What can hang from each mark
C: N
G: F J
A: J N
Y: J
N: C
H: B J
B: H
J: G H Y
K: A

Every row comes from one small tree of marks. The marks that hang from a mark follow it in brackets, in alphabetical order. Every link used is in the known rows. Which tree was each row made from?
Known rows
A{J{H{B}} N{C}}: [-0.094  0.219  0.062  0.742  1.972 -0.391  2.055 -1.826  2.054 -3.287
  1.322 -2.872 -1.172 -0.699 -0.113  1.559 -1.913 -2.344  2.592]
A{J{G H Y}}: [-0.460  0.315 -0.494  1.753  0.214 -0.823 -0.586  2.941 -0.443 -3.952
  1.626  1.763 -0.820  0.445  0.730  0.351  1.227 -0.853 -2.361]
A{J{G Y} N{C}}: [ 0.518  0.968  1.048  0.762  1.515 -1.825  1.334  1.320  0.798 -5.362
  3.829  1.118 -2.768  0.139 -1.325  0.977 -0.416 -3.533 -1.371]
J{G{F} H}: [ 0.347 -0.674 -1.706 -0.109 -0.655  1.150 -0.495  1.580 -0.848 -0.722
 -1.765 -1.207  0.065  1.099  3.458 -0.816 -1.276  0.656 -2.483]
H{B J}: [ 0.207 -0.995  1.832 -0.851  1.628  1.706  1.042 -4.717  1.606  5.972
 -1.977 -2.214  2.151 -1.760 -0.846  0.341 -0.044  1.140  3.666]
K{A{J N}}: [-1.167  1.577  2.113 -0.537  0.121 -1.332  1.206 -1.702  1.846 -3.838
  0.748 -1.342  1.397 -3.281 -3.760 -0.102  0.959 -1.308 -3.361]
H{B J{G Y}}: [-0.252 -1.598  1.979 -0.359  1.635  0.613  0.525 -1.574  0.397  5.525
  1.049  2.183  0.472 -0.320 -1.042  0.946 -0.069  0.076  4.009]
H{B J{G{F} Y}}: [-0.172 -1.320  1.906 -1.427  0.604  1.527  0.127 -1.633  0.119  5.327
  1.469  1.609  0.098  0.716 -0.917  1.004 -1.495  0.782  5.158]
K{A{J{G{F} H} N{C}}}: [-1.828  0.676  0.697 -0.349 -1.231 -1.910  2.058  1.879  0.617 -5.283
  2.648  0.583 -1.589 -0.804 -1.527  1.027 -2.227 -2.066 -1.762]
C{N}: [ 2.788  0.365  0.192  0.172  0.105 -0.432  0.606 -0.849  0.379  2.151
 -5.721 -3.883  1.189 -0.597 -1.300 -2.381  0.384 -0.747 -4.057]
K{A{J{H Y}}}: [-0.614  1.236  0.973  0.857 -0.995 -1.040  0.428  2.216  0.086 -5.768
  1.253  1.297  1.070 -1.718 -3.054 -0.418  1.983 -0.462 -2.579]
A{J{Y} N}: [ 0.707  1.792  0.678  0.421  1.321 -0.821 -0.006 -1.026  1.288 -5.506
  2.122 -1.092 -0.513 -0.597 -2.455 -0.005  0.592 -2.166 -1.781]
Y{J{G{F} H}}: [-1.243  0.536 -1.986  0.133 -1.963 -0.043 -0.078  1.688 -1.403  2.434
 -1.898 -0.057  0.249  0.406  4.749 -0.064  0.083  1.821 -2.076]
Y{J{G}}: [-0.734  0.664 -0.129  0.267 -0.477 -0.533  0.415  0.492 -0.652  4.054
 -2.171  0.251  0.930 -1.303  3.571 -0.212  2.260  1.253 -3.488]
Y{J{G{F} H{B}}}: [-1.705 -0.453 -0.928 -0.368 -1.116  0.708  0.183  0.426 -0.933  5.298
 -1.174  0.159  0.362  0.375  4.993  1.019 -0.621  2.151  2.002]
G{F J{H{B} Y}}: [ 1.721  0.341 -0.143 -0.430 -0.580  1.613 -1.701 -1.658 -0.747 -1.198
 -0.058 -1.226 -0.846  2.256 -0.279 -0.241 -1.254  1.890  3.445]
K{A{J{G{F} H Y} N{C}}}: [-1.085  0.915  0.676 -0.075 -1.221 -2.329  1.615  3.451 -0.052 -7.278
  4.678  2.684 -2.384  0.242 -2.740  0.983 -2.021 -2.906 -0.885]
B{H{J{G{F}}}}: [-0.921 -0.913 -1.409 -0.916 -0.519 -0.178 -0.720 -1.507  0.585  4.431
 -1.547 -0.905  0.595 -0.295 -1.239 -0.264  0.829  0.434  1.755]

Which tree is each row?
[-1.363  0.221 -1.909  1.161 -0.922 -1.022  0.374  1.788 -1.132  2.723
 -2.351  0.560  0.588 -0.625  4.531 -0.123  1.440  1.085 -3.282]
Y{J{G H}}
[ 1.010 -0.384 -1.642  0.214 -0.685  0.688 -0.831  3.176 -1.419 -2.660
  0.353  0.968 -0.790  2.117  2.068 -0.844 -1.073 -0.073 -1.574]
J{G{F} H Y}
[ 1.011  0.102 -0.238 -0.777 -0.608  2.028 -1.437 -3.209 -0.105  0.856
 -2.086 -3.308 -0.068  1.184  1.136 -0.241 -1.493  2.722  2.585]
G{F J{H{B}}}
[ 0.585  0.057 -1.306  0.223  0.563 -0.991 -0.572 -1.467  0.832  1.335
 -0.896 -0.459  1.121 -0.832 -4.083 -0.970  2.688 -0.674  2.081]
B{H{J{Y}}}
[-1.589  0.999  2.124 -0.133  0.102 -2.365  0.689  1.458  0.610 -4.254
  3.794  3.114 -0.370 -1.758 -3.877  0.516  0.916 -2.303 -3.150]
K{A{J{G Y} N}}
[ 2.693  1.737  0.638 -0.865 -1.018  1.316 -1.878 -1.736 -0.712 -2.807
 -0.628 -1.823 -0.766  1.584 -1.207 -1.393  0.110  1.684 -0.739]
G{F J{Y}}
[ 0.534 -1.402 -0.793 -0.268  0.195  1.596 -0.538  1.758 -0.987  0.399
  1.020  1.106 -0.614  2.087  2.291  0.361 -1.792  0.251  2.495]
J{G{F} H{B} Y}
[-0.773  0.206 -1.010  0.477  0.018  0.344  0.758 -1.109 -0.033  4.105
 -2.586 -1.596  1.705 -1.133  3.585  0.312  0.962  1.738  1.487]
Y{J{H{B}}}
[-0.252 -0.620 -1.216 -0.697 -0.477 -0.695 -1.123  0.076 -0.008  2.460
  0.551  1.277 -0.225  0.660 -2.576 -0.255  1.112 -0.273  2.652]
B{H{J{G{F} Y}}}
[ 0.384 -1.586 -0.723  0.700  1.246  0.616 -0.187  1.931 -0.781  0.505
  0.668  1.805 -0.182  1.002  2.056  0.171 -0.332 -0.369  1.386]
J{G H{B} Y}
[ 1.475  1.060 -1.157 -0.235 -1.496  1.196 -1.646 -1.827 -0.599 -2.177
 -2.934 -3.532 -0.208  1.294  0.924 -1.286 -0.806  2.378 -1.450]
G{F J{H}}
[-0.223 -1.948 -0.846  0.446  1.282  1.118  0.200  0.430 -0.090  2.607
 -1.532 -0.318  0.581  0.048  3.529  0.214 -0.594  0.364  0.311]
J{G H{B}}
[ 1.824  1.131 -1.021  1.020 -0.388 -0.072 -1.638 -0.229 -0.948 -3.722
 -1.259 -0.867 -0.634  1.210 -0.727 -1.367  0.913  0.945 -1.758]
G{J{H Y}}
[-0.488  1.170 -1.185  1.144  0.842 -0.847  0.297 -1.220  1.415 -4.780
 -0.241 -2.858  0.030 -0.903 -0.379  0.148 -0.305 -1.586 -2.448]
A{J{H} N}
[ 0.332 -0.359  1.033 -0.880 -0.320  0.734 -0.223 -0.318 -0.368  2.364
  0.640  1.357 -0.063  0.783 -1.058 -0.067 -0.774  0.428  0.974]
H{J{G{F} Y}}
[-0.749 -1.626  1.875 -1.696  0.488  2.041  0.464 -3.165  0.697  7.119
 -0.640 -0.473  0.890 -0.305  0.513  0.991 -1.714  1.499  4.220]
H{B J{G{F}}}
[-0.413 -0.869 -1.273  0.400  0.512 -1.468 -0.748  0.141  0.206  2.667
  0.067  1.884  0.178 -0.332 -2.683 -0.336  2.532 -0.983  1.517]
B{H{J{G Y}}}
[ 1.565 -0.046  0.150 -0.694 -0.223  1.279 -0.739  1.817 -0.970 -1.303
  0.489  0.634 -0.432  1.342  1.293 -0.878 -0.349  0.063 -1.770]
J{G{F} Y}
[-2.138 -0.632  2.048  0.518 -0.147 -0.890  0.470  2.507 -0.064 -1.355
  3.018  3.873  0.329 -1.353 -1.508  1.295  1.052 -0.397  0.810]
K{A{J{G H{B} Y}}}
[ 0.138 -0.612  1.002  0.087  0.786 -0.129  0.264 -0.238 -0.087  2.403
  0.206  2.044  0.322 -0.249 -1.339 -0.127  0.720 -0.265 -0.172]
H{J{G Y}}
